Each row was made from one small tree. The marks that hang from a mark follow it in brackets, in alphabetical order. Every link used is in the known rows. Write each row's tree.
Known rows
H[U[G R]]: [-0.21  1.23 -0.81 -1.53  1.29  0.47 -1.30  1.24 -1.82  0.45 -2.76 -3.00
 -2.68 -0.76  0.94 -0.24  0.53 -0.42 -0.43 -0.92  0.27  1.19 -0.50]
C[U[A]]: [ 1.61 -0.16 -1.24  1.40  3.72 -0.26 -2.04  1.15 -0.82 -0.10 -2.15  0.32
 -0.30 -0.83  0.07  0.31 -1.07 -0.92  0.82  0.34  0.59  1.92  0.94]
H[D U[A G[C] Q R]]: [ 0.41  2.91 -2.77 -2.37  4.02 -0.67 -2.52  1.96 -0.82  0.47 -2.28 -2.33
 -2.99 -0.53  0.04 -0.26 -0.38 -0.33  1.04  0.37  0.07  1.84  1.44]
U[A Q R]: [ 1.43  2.38 -2.46 -2.12  1.68 -3.86 -4.13 -3.73 -1.94  0.63 -1.81  0.49
 -0.95 -0.71 -2.70  0.46  1.04  0.53 -0.68  0.57 -0.17  0.67  2.89]
Q[G]: [-0.64 -0.23  1.00 -0.10  1.28  1.75 -1.72  1.86  0.87  0.70  1.19  0.19
 -1.30 -0.78  0.56 -0.45  0.38 -0.39  0.59 -0.47 -0.05 -0.12 -0.55]
Q[G[C] U[A R]]: [ 0.76  0.48  1.46 -0.55  4.98  2.05 -7.23  2.82  0.27  0.22 -0.68  1.19
 -1.56 -2.32  0.40 -1.15 -0.29 -1.15  1.70 -2.45 -0.27  1.10  0.45]
A[U[G]]: [ 0.31  0.98 -1.10 -2.13  0.94  4.42 -3.26  2.80 -0.32  1.76 -2.62  0.26
 -1.87 -0.86 -0.93 -0.97  1.12 -0.06 -0.43 -0.55  1.23  0.81 -1.80]
R[U[G[C] Q]]: [ 1.36  0.79 -3.14 -2.74  1.04  2.39 -6.31  2.49  0.58  2.62 -0.81 -0.74
 -2.93 -0.93 -0.75 -0.90  0.00  0.84  0.38 -0.60 -0.62  1.06 -1.86]
R[U[A G[C] Q]]: [ 2.01  1.35 -3.69 -2.84  2.59  2.19 -7.02  1.78  0.28  1.71 -2.25 -0.74
 -2.32 -1.83 -1.38 -0.68 -0.17  0.78  0.34 -0.19  1.02  2.04 -0.69]
U[G[Q]]: [ 0.97  1.85 -1.98 -1.99  0.90 -1.29 -4.12  2.60  0.20  0.97  0.55 -0.36
 -1.07  0.18 -1.83 -0.61  0.25  0.29  0.45  0.64 -0.01  0.12 -0.80]
Q[G U[A R]]: [ 0.17  0.24  1.24  0.26  3.59  1.03 -6.43  0.03 -0.99  0.24 -1.06  0.77
 -1.68 -2.14  0.13 -0.35  0.57 -1.63  0.41 -1.59  0.31  0.74  1.58]
G[U]: [ 1.16 -0.45 -0.55  0.93  1.80 -0.99 -2.16  1.99 -0.09  0.65 -0.99  0.50
 -0.68 -0.37  0.52 -0.23 -1.16 -0.97  0.15 -0.23 -0.63  0.39 -0.41]
R[U[G]]: [ 0.18 -0.29 -1.57 -1.04 -0.32  2.63 -3.70  0.70 -0.33  1.15 -1.80 -0.78
 -2.19 -1.03  0.34 -0.08  0.16 -0.20 -0.59 -0.39  0.90  1.31 -1.66]
D[Q[U]]: [-0.26 -0.96  0.85  0.60 -0.23  3.63 -3.75  1.62  0.17  1.41  1.88  0.32
 -1.04  0.14  0.68 -0.68  1.98 -0.20 -0.14 -0.58 -0.92  0.05  0.28]
C[G[Q U[A]]]: [ 3.16  1.48 -2.12  0.34  5.91 -2.33 -5.83  3.95  0.55  0.97 -0.43  0.40
 -0.63 -0.47 -1.75 -0.46 -1.69 -1.14  1.48  0.67 -0.43  1.28 -0.84]
C[G U[Q]]: [ 2.18  0.67 -2.80  0.84  5.24  0.51 -4.29  3.96 -0.29  2.56  0.31 -0.42
 -2.15  0.35 -0.49 -0.53 -0.57 -0.52  1.95  0.82 -2.75  0.71 -1.02]
C[U]: [ 0.97 -0.68 -0.66  1.46  2.16  0.01 -1.20  1.83 -0.48  0.96 -0.62  0.32
 -0.84  0.08  0.82  0.11 -0.91 -0.84  0.83  0.00 -1.08  0.99 -0.19]
H[D[Q] U[G]]: [-1.83  0.29 -0.59 -0.38  0.31  3.78  0.93  3.59  0.04  0.80  0.67 -2.61
 -2.94  0.76  2.19 -0.16  1.38 -0.47  0.13  0.95  0.22  1.31 -0.15]
A[U]: [ 0.28  0.15  0.12 -0.83  0.20  3.38 -1.42  0.35  0.03  1.75 -1.94  1.11
 -1.00 -0.56 -0.60 -0.47  0.66 -0.31 -0.72 -0.84  0.54  0.51 -0.95]
A[U[G[C] Q R]]: [ 1.45  2.80 -2.53 -4.66  2.19  2.19 -6.87  2.62 -0.63  3.20 -2.50  1.11
 -3.16 -0.73 -2.55 -1.61  1.43  0.92  0.22 -1.27 -1.12  0.77 -1.31]
G[C[U[A Q R]]]: [ 2.62  1.65 -2.33 -1.22  4.84 -1.95 -5.36  1.57 -0.74  1.25 -1.69  1.11
 -1.40 -0.62 -1.29 -0.51 -0.97  0.23  1.70 -0.55 -1.75  1.76  0.92]

Which tree is each row?
[ 0.40 -0.43  0.18 -0.22  2.83  2.68 -5.03  3.52  0.75  1.32  0.80  1.18
 -2.10 -1.15  0.31 -0.70  1.47 -0.23  0.31 -0.01  0.29  1.35  0.09]  D[Q[G[U[A]]]]
[ 0.87  1.78 -0.64 -3.47  2.32  2.43 -6.38  1.41  0.27  3.72 -0.91  2.05
 -3.40 -1.03 -1.64 -1.31  1.38  0.36  0.15 -1.81 -1.79  0.34 -0.85]  A[U[Q[G[C]] R]]
[ 1.57  1.41 -2.25 -0.76  4.31 -1.33 -4.88  1.59 -2.51 -0.06 -3.67  0.33
 -1.83 -1.07 -0.92 -0.03 -0.02 -0.63  0.75  0.02  0.40  2.47  0.77]  C[U[A G R]]
[-1.33  0.78  1.09 -0.90  3.08  2.29 -1.14  2.11  0.40  0.34  0.26 -0.56
 -3.18 -0.55  1.94 -0.13  0.83 -0.71  1.01 -0.61 -0.02  2.34  1.11]  H[D[Q[G[C]]] U[A R]]
[ 0.95  2.70 -1.95 -3.08  0.70 -3.80 -5.24  0.29 -1.27  0.99 -0.39  0.52
 -1.78  0.28 -2.43 -0.28  0.80  0.22  0.02  0.10 -0.88  0.39 -0.07]  U[G[Q] R]
[ 2.83  1.99 -3.25 -0.12  6.58 -2.10 -6.06  1.34 -1.92  1.65 -1.99  0.22
 -2.18 -0.40 -1.77 -0.11 -0.22 -0.57  1.50  0.58 -1.85  1.79  0.66]  C[G U[A Q R]]
[ 1.82  0.84 -0.98 -0.10  3.08 -3.52 -4.04 -0.67 -1.76 -0.28 -3.26  1.20
 -0.80 -1.20 -0.82  0.29 -0.82 -1.07 -0.34 -0.42  0.21  1.60  1.36]  G[U[A R]]
[ 0.92  2.56 -2.73 -3.96  0.89  1.31 -6.21  0.22 -1.78  3.29 -2.89  0.76
 -3.30 -0.65 -2.64 -0.87  2.28  0.48 -0.99 -0.42 -0.64  0.52 -0.29]  A[U[G Q R]]
[ 1.04  0.72 -1.63 -0.43  3.26 -1.81 -5.63  0.61 -1.22  2.99 -0.01  0.98
 -3.39 -0.37 -0.44 -0.15  0.52 -0.61  0.75 -0.28 -2.94  0.53  0.79]  C[U[Q[G] R]]
[ 1.29  0.96 -0.07 -0.27  0.83 -3.51 -5.82 -1.19 -0.71  1.57  0.89  0.98
 -0.98  0.17 -1.31 -0.01 -0.12 -1.11 -0.10 -0.85 -1.99 -0.31  1.05]  G[Q[U[R]]]
[-0.17  1.88 -0.82 -1.13  4.27 -0.57 -2.04  0.79  0.07  1.05 -0.61 -1.43
 -3.26 -0.82  0.93  0.04 -0.54 -0.96  1.05 -0.13 -0.69  1.33  1.92]  H[D U[A Q[G[C]] R]]
[ 1.52  2.06 -2.68 -3.69  2.33  4.41 -5.86  4.58  0.64  3.26 -1.67  0.32
 -2.55 -0.79 -1.99 -1.84  0.99  0.93  0.61 -0.73 -0.28  0.61 -1.92]  A[U[G[C] Q]]
[ 1.54  1.03 -3.93 -2.08  1.33  1.30 -6.35 -0.64 -0.78  1.75 -2.56 -1.09
 -2.39 -1.71 -1.58  0.09  0.55  0.32 -0.84  0.60  1.59  1.71  0.34]  R[U[A G Q]]
[ 2.23  1.32 -2.55 -2.44  2.52  0.76 -6.96  2.31  0.85  1.12 -1.62  0.04
 -1.62 -1.54 -1.54 -0.50 -1.01  0.26  0.61 -0.52  1.39  2.45 -1.41]  R[U[A G[C Q]]]
[ 0.91 -0.21  0.45 -0.95  3.98  3.67 -5.78  5.93  1.84  1.31  1.11  1.53
 -2.00 -1.25  0.51 -1.49  0.63  0.18  1.51 -0.95 -0.25  1.64 -0.92]  D[Q[G[C U[A]]]]
[ 0.29  0.24  0.42 -0.45  1.05  1.47 -5.38 -0.83 -1.31  0.48 -0.21  1.03
 -1.12 -0.66 -0.55 -0.28  2.32 -0.27 -0.57 -0.71 -0.09  1.18  1.90]  D[Q[U[A R]]]
[ 1.54  2.09 -1.79 -2.81  2.37 -0.34 -4.83  5.23  1.42  1.01  0.94  0.01
 -0.97  0.08 -1.67 -1.38 -0.61  0.75  1.79 -0.26 -0.54  0.47 -1.94]  U[G[C Q]]
[ 0.84  0.26 -2.11 -1.19  1.18  2.26 -4.44 -0.02 -0.70  0.23 -3.16 -0.70
 -1.62 -1.91 -0.40  0.17  0.00 -0.21 -0.60 -0.08  2.57  2.30 -0.59]  R[U[A G]]
[ 3.02  1.97 -2.47 -1.88  4.82 -3.35 -6.85  1.69 -0.49  1.21 -2.22  1.30
 -1.48 -1.10 -1.74 -0.74 -1.17  0.06  1.05 -0.73 -1.43  1.37  0.96]  G[C U[A Q R]]
[-1.42  0.49  0.50  0.60  0.35 -1.65  2.70 -1.68 -1.25 -0.08 -1.09 -1.63
 -2.02  0.59  2.14  0.93 -0.52 -1.59 -0.24 -0.05 -0.75  0.93  1.25]  H[D U[R]]
[ 1.08  1.72 -0.99 -2.12  4.40  0.25 -4.17  1.20 -0.15  1.58 -1.57 -2.07
 -3.07 -1.92  0.11 -0.53  0.10 -0.01  0.51 -1.31 -0.22  1.38  1.02]  H[U[A Q[G[C]] R]]
[-0.83  0.82 -0.47 -0.41  2.52  2.75  1.25  5.38  0.85 -0.14 -0.59 -2.82
 -2.11  0.07  2.50 -0.65 -1.36 -0.79  1.63 -0.11  0.19  1.27 -1.16]  H[D U[G[C]]]
[ 1.24  2.61 -1.56 -3.30  3.73 -0.46 -4.81  2.44 -1.06 -1.15 -3.02  0.43
 -0.91 -1.42 -1.64 -0.93  0.12  0.70  1.22 -0.83  1.16  1.98 -0.03]  U[A G[C] R]
[ 1.72  1.24 -2.17 -0.57  4.79 -2.08 -6.37 -0.08 -1.53  2.00 -1.43  0.93
 -2.85 -1.21 -1.24  0.10  0.26 -0.65  0.71  0.10 -1.27  1.42  2.00]  C[U[A Q[G] R]]
[ 2.58  1.02 -1.54  0.48  4.54 -2.16 -5.10  4.42  0.83  1.81  0.84  0.35
 -1.10  0.39 -1.07 -0.71 -1.57 -1.04  1.54  0.36 -2.00  0.43 -1.94]  C[G[Q U]]
[-1.75  0.57  0.89 -0.29  1.98  1.47 -0.46 -0.14 -0.62  0.33  0.05 -1.00
 -3.26 -0.43  1.82  0.58  1.51 -1.10 -0.10  0.16  0.42  2.06  1.95]  H[D[Q[G]] U[A R]]
[ 1.56  0.81 -2.01 -2.29  1.00  1.11 -6.13  2.88  1.16  2.00 -0.20  0.08
 -2.23 -0.66 -0.83 -0.74 -0.93  0.31  0.71 -0.89 -0.24  1.56 -2.58]  R[U[G[C Q]]]
